In the rows, zero is written as 128.
Known rows, with every way that one mark hangs from another
q_711[q_970[q_347 q_677]]: [174 119 144 129 134 141 124 129 160 123 131 135 126 115 125 152 123 128
 111 125 125 129 128 112 131 148 156 134 129 148 132 142 140 137 136 114
 145 116 114 101 136 124 116 124 110 135 163 110 134 108 120 130]
q_715[q_394 q_845]: [115 124 115 132 124 115 127 120 115 110 122 135 134 123 126 166 141 138
 118 160 150 125 129 139 121 146 134 114 131 139 167 119 119 142 120 147
 130 140 110 117 132 144 123 141 122 106 123 127 169 130 133 154]
q_845[q_347 q_677[q_970]]: [126 119 129 132 126 132 130 110 151 106 116 149 121 123 135 117 120 131
 109 121 123 134 103 125 127 125 137 128  87 126 149 127 144 111 131 116
  87 135 124 127 137 134 129 104 108 128 122 124 135 148 125 113]
q_347[q_845 q_970[q_677 q_711]]: [178 118 143 114 129  99 127 198 125 111 125 137 127 105 128 168  94 136
 148 130 118 115 139 116 133 136 163 235 143 129 133 128 140 141 104 107
 142 129 114 101 111 134 126 143 100 144 129 107 143 166 124 123]
q_394[q_715[q_845[q_677]]]: [121 148 113 119 126 117 124 104 137 121 120 129 115 130 129 145 131 157
 116 135 131 137 121 135 115 140 133  80 128 130 167 120 128 109 150 133
 111 129 109 136 126 133 120 109 128  73 118 114 155 123 110 163]
q_899[q_711 q_715]: [134 128 142 138 136 137 140 111 123 155 129 115 129 123 143 116 140 126
 133 128 118 142 120 110 128 121 163 148 115 128 127 113 119 139 136 127
 119 135 137 141 127 137 117 148 115 180 144 117 110 121 135 121]
q_711[q_970[q_347[q_845[q_677]]]]: [170 144 144 121 136 138 127 172 149 119 124 129 125 115 127 126 125 147
 117 125 130 126 131 114 132 130 143  97 141 139 138 138 133 130 146 120
 122 124 117 102 143 139 122 114  90 111 133 115 141 101 119 127]
q_845[q_677]: [127 140 126 123 133 131 129 117 133 121 118 137 122 127 130 121 126 154
 123 124 129 133 125 131 125 125 128 121 127 123 135 126 122 118 140 116
 110 127 130 123 129 131 125 113 123 109 123 120 132 117 119 124]
q_711[q_970[q_677[q_845]]]: [175 107 133 135 127 128 131 138 156 127 126 148 133 119 125 134 115 133
 109 128 126 121 140 116 137 128 164 118 142 136 101 132 130 119 146 129
 135 119 108 113 136 113 118 140 143 113 138 107 135 125 134 123]
q_394[q_715[q_845[q_347]]]: [119 126 113 128 124 119 122 104 142 118 127 120 120 131 131 147 133 125
 112 138 130 140 100 135 116 141 133 113 120 129 177 120 142 117 121 151
 108 132 106 140 122 137 124 106 112  83 112 120 149 163 124 155]
q_347[q_970]: [132 127 132 124 123 127 132 162 115 112 130 121 129 125 126 154 109 124
 135 129 127 134 125 129 128 125 134 136 153 124 132 125 133 131 118 125
 119 127 125 127 115 137 134 140 121 131 129 128 132 138 123 123]
q_899[q_715[q_845]]: [120 132 135 133 124 118 131 109 102 136 125 122 129 126 126 142 146 122
 130 140 134 123 120 121 126 129 144 120 122 136 154 120 113 139 134 140
 124 143 104 142 130 135 120 155 123 135 135 126 133 128 129 128]
q_394[q_715[q_845[q_347 q_677] q_899]]: [124 141 112 131 117 124 119  85 153  99 111 138 115 126 117 162 144 158
  99 141 145 139  98 132 110 136 135 106 146 133 190 110 140 100 136 138
  78 140 120 118 130 144 121  95 104  62 114 108 181 146 108 166]
q_970[q_677[q_845]]: [174 111 127 132 130 124 128 125 136 123 121 145 132 124 123 142 118 143
 122 126 120 128 133 128 139 134 156 138 123 126  95 122 130 114 130 129
 135 125 107 128 124 122 122 137 146 124 131 107 136 130 134 126]
q_711[q_970]: [130 127 137 131 126 133 131 141 151 131 134 131 128 122 131 122 124 121
 115 129 134 121 136 117 128 124 137 109 148 138 134 138 130 132 149 128
 127 121 127 112 140 118 125 131 124 117 138 127 127 121 127 126]
q_715[q_394 q_845 q_899]: [121 128 115 138 111 118 124 116 120  98 117 142 135 121 111 184 153 148
 111 168 163 121 131 129 116 144 138 112 162 145 174 113 119 133 121 143
 119 149 121 101 135 150 124 151 121 104 130 120 199 123 128 169]
q_970[q_347]: [150 132 132 125 135 142 124 123 131 121 129 121 130 126 126 146 135 126
 121 126 122 135 117 126 130 143 130 114 117 135 129 129 132 133 122 127
 139 127 124 120 129 136 126 123 115 140 144 124 131 108 123 134]
q_899[q_715[q_394 q_845[q_347[q_970]]]]: [119 120 130 135 124 124 135 135 106  94 122 120 131 121 136 183 133 117
 123 160 143 135 101 139 119 139 150 159 138 134 186 113 128 153 104 154
  95 150 110 130 119 153 127 153  89 125 120 125 163 167 138 124]
q_899[q_711]: [130 126 129 134 137 130 135 118 136 144 128 122 129 125 133 119 128 138
 130 127 125 147 126 113 125 124 148 139 125 127 129 115 122 135 127 123
 124 129 134 128 129 139 123 129 121 158 136 120 119 119 131 135]
q_677[q_970]: [129 118 132 134 118 127 131 133 126 125 124 135 130 126 133 125 122 112
 119 130 125 124 134 120 130 128 140 106  99 133 126 134 137 119 136 122
 126 133 120 131 136 129 133 136 130 153 136 130 130 130 131 123]
q_845[q_347[q_970[q_677]]]: [152 109 134 127 130 124 129 141 137  99 124 135 124 119 129 162 105 128
 128 123 121 140 104 131 128 133 148 203 136 125 146 122 149 130  97 117
 107 123 117 118 114 137 128 120 102 129 128 118 134 173 125 112]
q_711[q_970[q_347[q_845] q_677]]: [193 122 145 125 133 134 123 178 151 125 131 132 130 114 124 144 118 131
 124 127 124 123 135 110 135 140 161 145 135 146 130 141 143 142 128 119
 148 118 104  98 137 132 117 127  99 133 150 108 136 118 123 127]
q_845[q_347[q_970]]: [129 118 131 126 125 129 130 147 132  99 128 121 127 126 131 149 111 118
 128 125 128 137 105 134 129 125 130 164 142 119 147 122 144 131 102 131
 100 130 125 125 115 140 136 120 101 125 117 129 130 168 127 111]
q_713[q_711[q_970]]: [129 128 147 130 124 131 126 142 164 133 136 147 133 114 134 106 132 105
 118 131 130 133 146 108 129 142 154 110 158 139 138 136 127 148 162 135
 112 123 137  97 141 129 123 121 117 105 133 122 115 106 129 126]
q_711[q_970[q_347 q_677[q_845]]]: [198 112 139 133 133 140 126 135 160 120 125 143 135 117 125 150 121 133
 101 127 120 130 132 114 141 142 166 103 132 143 102 133 131 128 142 128
 145 118 104 107 137 120 117 135 127 127 155 102 138 103 130 130]
q_713[q_711[q_970[q_677]]]: [150 119 151 129 127 127 125 134 173 129 132 157 129 109 135 119 125 114
 118 127 126 133 144 103 130 148 172 153 152 144 135 140 131 145 160 123
 121 117 127  91 137 124 116 120 117 109 148 110 119 110 126 123]
q_713[q_711]: [125 130 139 124 127 128 124 131 146 129 130 142 132 118 132 111 135 116
 131 127 124 138 133 118 129 143 145 130 139 130 134 126 125 143 144 136
 116 131 136 111 126 141 125 121 122 115 129 124 115 110 130 129]
q_845[q_677[q_970]]: [130 131 130 127 123 131 130 120 135 116 117 145 125 125 132 120 123 139
 114 123 126 128 127 123 127 124 140  97  97 130 133 131 132 112 148 109
 107 131 124 126 134 132 128 122 125 133 133 123 136 117 120 120]

Rows
[149 116 148 141 131 119 136 105 138 154 125 131 130 112 133 139 137 134
 120 137 130 135 125  96 124 129 191 151 129 148 157 119 118 145 147 122
 131 130 100 125 137 131 105 158 110 156 163 104 130 120 129 128] -> q_899[q_711[q_970[q_677]] q_715[q_845]]
[194 126 137 119 136 132 120 168 130 121 125 130 126 119 121 149 124 140
 136 126 117 130 126 117 133 145 153 162 112 139 127 131 140 135 111 118
 150 125 105 112 124 141 122 127 105 143 141 107 137 125 124 132] -> q_970[q_347[q_845] q_677]
[127 136 115 135 115 118 129  99 141 136 122 118 122 125 120 163 146 151
 112 148 139 148 123 112 109 135 159  97 153 140 167 104 127 116 138 138
 117 137 122 121 130 147 117 133 124 116 139 107 170 120 119 186] -> q_394[q_715[q_845 q_899[q_711]]]
[118 127 129 135 125 125 131 114 104 121 123 125 136 124 134 161 150 126
 122 162 146 125 125 133 121 143 148 123 123 142 164 117 113 148 131 149
 125 148 113 128 129 143 119 160 115 129 132 125 161 130 139 139] -> q_899[q_715[q_394 q_845]]
[118 138 128 135 140 127 137  95 119 127 112 132 133 118 143 149 153 163
 122 153 141 145 119 121 115 138 166 128 118 137 172 102 101 140 141 134
 103 146 122 125 133 154 111 147 104 140 132 108 158 114 131 146] -> q_899[q_711 q_715[q_394 q_845[q_677]]]
[127 140 117 133 102 118 125 102 138 108 109 144 119 127 120 163 138 151
 101 144 143 132 127 120 111 136 150  56 126 141 172 119 135  92 159 123
  99 141 111 119 137 137 126 126 127  93 137 109 185 121 107 169] -> q_394[q_715[q_845[q_677[q_970]] q_899]]
[170 132 142 124 132 137 126 185 142 127 135 117 128 119 125 129 124 119
 124 132 129 120 135 113 135 130 145 104 143 142 132 140 137 142 134 132
 141 122 115 105 142 134 125 129  97 129 137 122 134 110 127 130] -> q_711[q_970[q_347[q_845]]]
[126 123 132 146 115 118 134 109 148 133 123 134 131 114 113 149 145 145
 106 145 151 129 131  97 116 119 164 100 174 148 168 114 118 130 144 130
 116 135 118  97 149 141 116 147 115 127 150 114 166 109 122 159] -> q_715[q_845 q_899[q_711[q_970]]]
[156 103 138 121 135 110 124 135 147  99 124 146 126 107 132 171 101 125
 130 124 117 125 108 123 126 143 155 252 128 125 151 124 150 138  93 111
 116 127 127 104 112 128 124 120  93 138 134 109 137 185 123 114] -> q_845[q_347[q_970[q_677 q_711]]]
[122 145 136 128 130 121 129  97 111 128 114 131 125 124 128 133 144 148
 123 133 132 130 115 127 123 127 142 114 121 131 162 117 112 126 147 128
 106 143 109 136 129 136 119 141 118 117 130 118 142 118 119 123] -> q_899[q_715[q_845[q_677]]]
[172 127 139 117 139 119 119 166 133 122 131 129 129 108 124 143 126 129
 135 129 118 115 132 114 133 146 140 172 114 135 131 130 135 146 109 122
 150 133 124  99 128 140 123 129  95 151 134 115 140 131 126 135] -> q_970[q_347[q_845] q_711]
[127 125 143 130 125 105 131  97 119 125 114 151 126 107 137 139 135 136
 117 135 125 112 124 111 124 134 161 137  82 136 161 123 117 128 153 110
 115 148 109 121 135 133 116 152 111 150 145 112 148 131 121 124] -> q_899[q_715[q_845[q_677[q_970[q_711]]]]]
[116 116 128 142 137 129 136  91 127 124 121 124 134 116 140 151 153 129
 120 157 138 145  99 121 116 139 166 160 108 136 182 101 116 153 113 153
  99 148 120 131 132 159 114 145  88 149 128 117 152 149 147 138] -> q_899[q_711 q_715[q_394 q_845[q_347]]]
[158 113 140 118 130 108 127 151 133 109 126 144 126 109 129 175  99 133
 137 126 119 122 129 120 127 142 157 225 137 129 134 127 138 138 109 102
 140 122 124 101 112 124 124 140 111 143 145 109 139 158 119 125] -> q_347[q_970[q_677 q_711]]
[178 106 136 131 126 126 126 127 139 117 125 145 140 111 128 148 121 117
 102 130 110 118 132 113 138 147 160 108  80 132 103 128 138 124 131 124
 145 137 117 110 136 130 125 146 125 168 148 111 141 118 135 131] -> q_677[q_845 q_970[q_347 q_711]]
[156 126 140 120 134 131 123 112 149 109 119 151 127 108 132 143 123 138
 108 122 115 121 121 113 128 148 148 130  76 136 137 133 135 126 138  97
 130 134 129 100 136 135 123 121 102 154 155 111 144 110 114 130] -> q_845[q_677[q_970[q_347 q_711]]]
[178 115 138 122 144 124 117 112 149 120 127 144 128 107 124 165 123 137
 123 123 115 121 121 116 127 162 154 202 100 141 134 131 137 138 113 103
 156 124 125  96 123 128 117 125 106 154 162 103 139 128 117 134] -> q_970[q_347 q_677 q_711]
[173 118 143 121 129 118 125 171 131 121 129 135 133 105 133 142 120 113
 122 132 111 111 135 108 134 142 154 149  86 141 132 137 144 138 120 114
 147 137 117 105 135 140 127 139  97 173 143 116 141 132 128 129] -> q_677[q_970[q_347[q_845] q_711]]
[120 124 130 141 133 126 140 107 113 136 121 121 137 120 141 154 152 135
 126 161 139 144 123 118 117 138 169 133 119 141 164 105 107 155 129 145
 123 147 121 131 133 154 114 162 106 158 140 115 154 121 142 146] -> q_899[q_711 q_715[q_394 q_845]]
[150 131 150 130 129 144 122 138 171 126 137 139 135 111 132 123 135 104
 113 129 126 137 135 105 131 153 155  95 147 143 140 138 129 156 155 134
 125 122 132  88 140 135 120 118 104 117 151 120 119  83 125 132] -> q_713[q_711[q_970[q_347]]]
[170 140 138 111 146 122 121 157 140 113 121 135 126 106 126 135 124 155
 132 125 120 119 127 118 130 143 144 167 111 132 138 128 132 134 125 111
 129 133 127  97 129 143 122 115  89 132 129 108 146 119 116 135] -> q_970[q_347[q_845[q_677]] q_711]
[196 112 149 128 131 140 122 138 176 121 128 157 135 108 130 135 128 117
 105 129 118 141 139 105 139 158 184 105 144 143 107 131 132 142 157 135
 133 120 111  90 138 133 113 126 123 115 152  98 124  86 132 128] -> q_713[q_711[q_970[q_347 q_677[q_845]]]]
[177 103 131 127 135 109 125 121 145 125 122 158 134 109 125 147 114 142
 122 128 115 115 138 121 134 143 163 185 114 127  99 122 128 125 128 118
 143 127 119 108 125 117 116 140 136 133 135 100 139 142 132 128] -> q_970[q_677[q_845] q_711]
[152 140 141 108 134 106 130 192 125 105 120 135 123 108 130 147 102 152
 143 128 125 116 136 120 126 125 147 185 149 120 139 123 132 132 120 109
 113 133 126 107 115 140 128 130  92 122 114 113 145 148 119 120] -> q_347[q_845[q_677] q_970[q_711]]
[122 119 118 139 109 119 127 135 121  72 114 137 134 118 114 206 136 138
 111 167 158 134 105 134 117 140 143 148 174 137 194 108 138 137  94 148
  92 151 118  99 123 162 130 143  95 101 120 122 201 162 127 153] -> q_715[q_394 q_845[q_347[q_970]] q_899]
[124 143 123 130 112 112 123  97 128 105 108 147 125 122 103 157 149 170
 112 137 154 127 121 125 117 124 133 101 157 136 168 113 119 111 138 122
 102 143 115 107 133 146 122 128 124  92 127 115 177 112 110 155] -> q_715[q_845[q_677] q_899]
